What can hang from each mark:
J749: J211
J886: J211
J687: J211
J211: J616 J674 J749 J912 J955
J924: J211 J955
J674: J211
J955: J886
J927: J886

Every row comes from one small tree of marks. Brackets hold a mark, then the marks that hang from it, in the order of their numbers. Every link used is in the known rows. Which tree was each row made from?
Known rows:
[J924 [J211 J616] [J955 J886]]: [ 1.834 -0.733 -2.569  0.029  6.744  0.819 -0.494 -0.730  0.085  0.075
  2.717 -1.001 -0.955  0.250 -0.543  2.300 -1.211  0.307  0.605  1.195
 -0.494  0.927]
[J955 [J886 [J211 J616 J749 J912]]]: [-0.263  0.858 -3.086  0.316  0.603  0.257 -0.490 -1.988  0.373  0.289
  2.465 -0.158 -0.368 -0.662 -1.412  0.661  2.152  0.388 -0.504 -2.150
 -0.502 -1.211]
[J886 J211]: [ 0.320  0.654  2.340 -0.208  0.420 -0.348  0.719  2.165 -0.213 -1.319
 -0.427  1.372 -0.167  0.939  0.173 -0.088 -0.367  0.498 -0.749  0.345
  0.223  0.280]
[J674 J211]: [ 0.520  0.420  4.449 -0.222  1.731 -0.354  0.679 -0.609 -0.574 -1.684
  0.031  0.590 -0.003  1.045  0.816  0.040 -0.998  0.824 -0.395  0.763
  0.039  0.975]
[J886 [J211 J616 J674 J955]]: [ 0.358  0.626 -1.171 -0.077 -2.547 -0.237 -0.232  1.910  0.183  1.879
 -1.806  0.863  2.030 -0.377  0.103 -0.353  0.083 -0.342 -0.522 -1.043
  0.227 -0.846]
[J924 [J211 J674 J749 J912] J955]: [ 0.551  0.585 -1.028  0.140  5.844  1.055  0.841  0.520  0.314  1.166
 -0.284 -1.499 -0.504 -0.678 -0.620 -0.327 -2.007 -1.361  0.860  0.897
 -0.257  1.589]
[J211 J616 J674 J749 J912 J955]: [ 0.324 -0.384 -1.766  0.217 -2.805  0.171 -0.281 -1.377  0.306  2.354
 -2.130 -0.938  0.396 -1.301 -0.697 -1.263  0.972 -0.762  0.012 -0.830
 -0.422 -0.435]
[J674 [J211 J955]]: [ 0.347  0.417  4.517 -0.228  0.060 -0.864  0.308  0.455 -0.564 -1.341
 -1.227  0.516  0.917  0.959  0.992 -0.491 -1.315  0.999 -0.268  1.130
  0.067  0.443]
[J749 [J211 J616 [J955 J886]]]: [ 1.085 -1.051 -1.829  0.061 -0.429 -0.516 -1.455  0.498 -0.166 -1.044
  0.674  0.327 -0.739  0.508  0.381  0.837  0.516  1.709  0.568  1.078
  0.074 -0.420]
[J211 J616 J674 J912 J955]: [ 0.387 -1.566 -1.426  0.011 -3.789  0.140 -0.091 -0.184  0.082  1.792
 -2.306 -0.198  1.754 -0.779  0.174 -0.957  0.297 -1.592  0.121 -0.690
 -0.062 -0.919]
[J924 J211]: [ 0.631 -0.435  2.022 -0.443  3.190  0.459  0.627  2.086 -0.347 -1.880
 -0.909  0.521 -2.466  0.886  0.748  0.749 -1.217  0.650  0.645  1.850
 -0.301  1.967]
[J749 J211]: [ 0.869 -0.796  2.458 -0.213  0.253 -0.483  0.132  2.114 -0.474 -2.234
 -0.808  0.841 -1.716  1.219  0.647 -0.075 -0.764  1.566  0.334  1.963
  0.429  1.143]
[J927 [J886 [J211 J674 J749]]]: [-2.159  2.592  0.702 -0.231 -1.081 -0.124  0.326  0.211  0.334  0.866
  1.446  0.197 -1.303 -0.124 -0.155 -0.223 -0.468 -0.514 -0.779 -1.019
  0.448  0.443]
[J687 [J211 J674 J749 J912 J955]]: [-1.219 -0.633  0.575  0.181 -0.279  0.849  0.740 -1.380  0.200  1.854
 -1.867 -1.332  2.249 -1.001 -0.258 -0.770  0.526 -1.005  0.294  0.683
  0.040  0.149]
[J886 [J211 J674 J749]]: [-0.411  2.284  0.841 -0.025  1.789  0.226  0.475  1.502  0.305  0.611
 -0.844  0.770 -0.317 -0.238 -0.413 -0.590  0.269  0.052 -0.750 -0.432
  0.119  0.808]
[J955 [J886 [J211 J674 J749]]]: [-0.554  2.241 -1.192  0.062  4.684  0.586 -0.228  0.393  0.423  0.221
  0.971  0.635 -0.418 -0.287 -0.268  0.271  1.108 -0.315 -0.737 -0.684
  0.074  0.219]
[J687 J211]: [ 0.002 -1.444  2.849 -0.198  1.480  0.707  1.062 -0.966 -0.373 -0.653
  0.141 -0.174  0.824  0.887  0.168  0.967  0.045  0.495 -0.152  2.073
 -0.007  1.113]
[J749 [J211 J616 J674]]: [ 0.960 -0.690 -1.066  0.018 -1.237  0.166 -0.415  1.128 -0.053  0.420
 -0.858  0.495 -0.115  0.000  0.409  0.249 -0.081  0.807  0.334  0.362
  0.374  0.678]
[J955 J886]: [ 0.561 -0.760  0.960 -0.195  3.502  0.218 -0.235 -0.456 -0.272 -1.982
  1.151  0.426 -1.350  0.977  0.481  0.719  0.612 -0.038 -0.335  1.224
 -0.140  0.533]
[J927 J886]: [-0.763 -0.477  3.234 -0.476 -2.303 -0.467  0.336 -0.879 -0.314 -1.231
  1.639  0.120 -2.308  1.064  0.502  0.254 -1.078 -0.249 -0.336  0.979
  0.227  0.637]
[J927 [J886 [J211 J749 J912]]]: [-2.245  1.595  1.341 -0.124 -2.901 -0.619  0.684 -0.851  0.124 -0.493
  2.156 -0.232 -1.540  0.055 -0.718 -0.527 -0.139 -0.269 -0.423 -1.395
  0.174 -0.455]

Write each row's tree:
[ 0.064 -1.053  0.580  0.105 -0.757  0.047  0.342  1.934 -0.116 -0.935
 -1.597  0.443  0.325  0.206  1.004 -0.966 -0.614 -0.752  0.680  0.528
  0.713  0.428] : [J749 [J211 J674 J912]]
[ 0.031 -0.536 -0.439  0.235 -0.520 -0.342 -0.707 -2.666 -0.196 -0.341
  1.051 -0.496  1.793 -0.096  0.471  0.492  0.568 -0.045  0.058 -1.107
 -0.283 -1.449] : [J674 [J211 J616 J912 [J955 J886]]]
[ 0.920 -1.791 -0.819  0.172 -3.042 -0.202 -0.236  0.092 -0.259 -0.904
 -0.079 -0.001 -0.547  0.129 -0.099 -0.057  0.176  0.995  0.626  0.015
  0.102 -0.255] : [J749 [J211 J616 J912]]
[ 0.043  0.788 -0.996  0.242 -3.757 -0.628  0.068 -0.179  0.231  1.098
 -0.892 -0.222  0.552 -0.742 -1.446 -0.809  0.966  0.727 -0.375 -1.586
 -0.349 -1.211] : [J886 [J211 J616 J749 J912 J955]]
[ 0.657 -0.811  0.421 -0.052  1.477 -0.669 -0.980  2.125 -0.280 -2.349
 -0.131  0.711 -1.067  1.068  1.034  0.213 -0.337  1.196  0.564  2.164
  0.373  0.141] : [J749 [J211 [J955 J886]]]
[-0.806  1.490  0.223  0.174 -1.161 -0.262  0.456  1.815  0.347  1.071
 -2.207  0.270  1.268 -0.886 -0.399 -1.818  0.228 -1.092 -0.256 -0.952
  0.227 -0.597] : [J886 [J211 J674 J749 J912 J955]]
[-1.565  0.100 -0.526 -0.147 -5.675 -0.517  0.254 -1.341  0.070  0.264
  2.489  0.059  0.238  0.031 -0.458  0.379  0.134 -0.636 -0.464 -2.283
  0.161 -1.431] : [J927 [J886 [J211 J616 J912]]]
[ 0.571 -1.417 -2.018  0.201 -4.176 -0.274 -0.520  1.390 -0.005  0.947
 -2.367  0.029  1.507 -0.712  0.561 -0.879 -0.178 -0.388  0.817 -0.258
  0.450 -0.747] : [J749 [J211 J616 J674 J912 J955]]
[ 0.123  0.604  0.931  0.234 -2.290 -0.552 -0.189 -2.655 -0.161  0.598
 -0.441 -0.900  0.845 -0.712 -0.738 -0.709  0.286  1.070 -0.026 -0.989
 -0.583 -0.451] : [J674 [J211 J616 J749 J912 J955]]
[ 0.742 -0.375 -1.883 -0.244  2.117  1.098  0.092  0.948  0.084  0.769
 -1.074  0.059 -0.861 -0.404  0.589  1.157 -0.555 -0.207  0.626  0.216
 -0.297  1.451] : [J924 [J211 J616 J674]]
[-0.119 -0.374 -2.727  0.164 -0.253  0.181 -0.269 -0.805  0.126 -0.459
  2.034  0.539  1.024 -0.042 -0.437  0.901  1.501 -0.444 -0.500 -2.014
 -0.113 -1.610] : [J955 [J886 [J211 J616 J912]]]
[-0.477 -0.450  0.889  0.045  3.536  0.603 -0.096 -2.174  0.070  0.017
  1.141 -1.031  0.026  0.229 -0.369  0.955  1.293  0.915  0.005  1.939
 -0.280  0.499] : [J687 [J211 J749 [J955 J886]]]
[ 0.737 -0.761 -0.322  0.165 -2.997 -0.296 -0.113 -1.681  0.032  0.852
 -1.134 -0.919 -0.593 -0.732 -1.246 -0.974  0.932  0.509 -0.003 -0.352
 -0.625 -0.537] : [J211 J616 J749 J912 J955]
[ 0.053 -1.274  1.160 -0.095 -1.695 -0.043  0.415  1.179 -0.027  0.433
 -2.902  0.082  1.230 -0.138  0.761 -1.534 -0.463 -2.058  0.198  0.323
  0.237 -0.434] : [J211 J674 J912 J955]
[-0.294 -1.050 -1.349  0.212  0.403 -0.137 -0.739  1.822  0.052 -0.778
 -0.855  0.277  0.688 -0.047  1.357 -0.631  0.061 -1.197  0.968  0.618
  0.698 -0.761] : [J749 [J211 J674 J912 [J955 J886]]]
[-1.623  1.140 -1.032 -0.248 -5.559 -0.624 -0.382  0.577  0.290  2.041
  0.575  0.400  1.198 -0.219  0.449  0.068 -0.562 -0.912 -0.477 -1.554
  0.518 -1.150] : [J927 [J886 [J211 J616 J674 J955]]]
[ 1.372 -0.214 -2.346  0.227  3.485  0.686  0.442 -1.548  0.176  1.118
  0.963 -1.824 -1.018 -0.687 -1.691  0.558 -1.258  0.366  0.775  0.288
 -0.772  1.043] : [J924 [J211 J616 J749 J912] J955]
[-0.103  1.669  2.411  0.022  3.895 -0.491 -0.622 -1.664 -0.193 -1.211
  0.818 -0.125 -0.548  0.361  0.200  0.130  0.169  1.340 -0.293  0.754
 -0.290  0.429] : [J674 [J211 J749 [J955 J886]]]
[-0.030 -1.183  0.722  0.074 -2.120 -0.557 -0.101  2.858 -0.112 -0.306
 -2.887  0.387  1.010 -0.077  1.195 -1.547 -0.949 -0.787  0.869  0.877
  0.678 -0.194] : [J749 [J211 J674 J912 J955]]
[ 0.649  0.128  0.240  0.012  0.995 -0.465 -0.869 -1.981 -0.284 -0.443
  1.243  0.099  1.001  0.373  0.580  0.993  0.260  1.006 -0.182 -0.192
 -0.277 -0.705] : [J674 [J211 J616 [J955 J886]]]
[-0.727  1.210 -0.727  0.233  2.569  0.160  0.047 -0.452  0.217 -1.077
  1.801  0.168 -0.681 -0.106 -0.864  0.029  1.468 -0.091 -0.413 -1.057
 -0.163 -0.715] : [J955 [J886 [J211 J749 J912]]]
[-1.006  0.847  0.182 -0.352 -4.471 -0.630 -0.012 -0.660  0.003  0.280
  2.451  0.391 -0.608  0.543 -0.374  0.910 -0.302  0.447 -0.823 -1.469
  0.172 -0.631] : [J927 [J886 [J211 J616]]]
[-0.044  1.034  1.331 -0.216 -0.587 -0.368  0.316  3.500  0.065  0.508
 -2.306  1.325  1.800  0.210  0.851 -0.942 -0.585 -0.766 -0.427  0.089
  0.517 -0.139] : [J886 [J211 J674 J955]]
[-0.727  0.087  1.324  0.025  2.764  1.363  0.838 -1.462  0.107  1.426
 -0.222 -0.896  0.756 -0.284 -0.279  0.450  0.670  0.010 -0.200  1.296
 -0.059  1.623] : [J687 [J211 J674 J749]]
[ 0.426 -0.774 -2.376  0.253 -0.511  0.038 -0.952 -2.676  0.189  0.429
  0.604 -1.062 -0.940 -0.763 -1.064 -0.045  1.818  0.167  0.037 -0.529
 -0.742 -1.057] : [J211 J616 J749 J912 [J955 J886]]
[ 0.850 -1.206 -1.395  0.064  7.267  0.823  0.168  0.101  0.012 -1.242
  1.947 -1.096 -0.453  0.392  0.125  1.195 -1.748 -1.205  1.058  1.313
 -0.168  0.683] : [J924 [J211 J912] [J955 J886]]
[ 0.367  0.755 -1.106 -0.069 -1.172  0.346  0.161  1.041  0.217  1.445
 -0.688  0.961  1.507 -0.159 -0.107  0.245  0.446 -0.344 -0.731 -1.385
  0.189 -0.083] : [J886 [J211 J616 J674]]
[-1.767  1.262 -1.054  0.023 -4.937 -0.377  0.153 -2.263  0.275  0.845
  2.861 -0.549 -1.091 -0.626 -1.440  0.112  0.618  0.109 -0.550 -2.430
 -0.123 -1.030] : [J927 [J886 [J211 J616 J749 J912]]]
[ 0.390 -0.515  0.058 -0.331  4.707  0.193 -0.403  1.701 -0.141 -1.863
 -0.390  0.226 -1.788  0.719  1.186  1.082 -0.670  0.290  0.849  1.948
 -0.266  0.911] : [J924 [J211 [J955 J886]]]
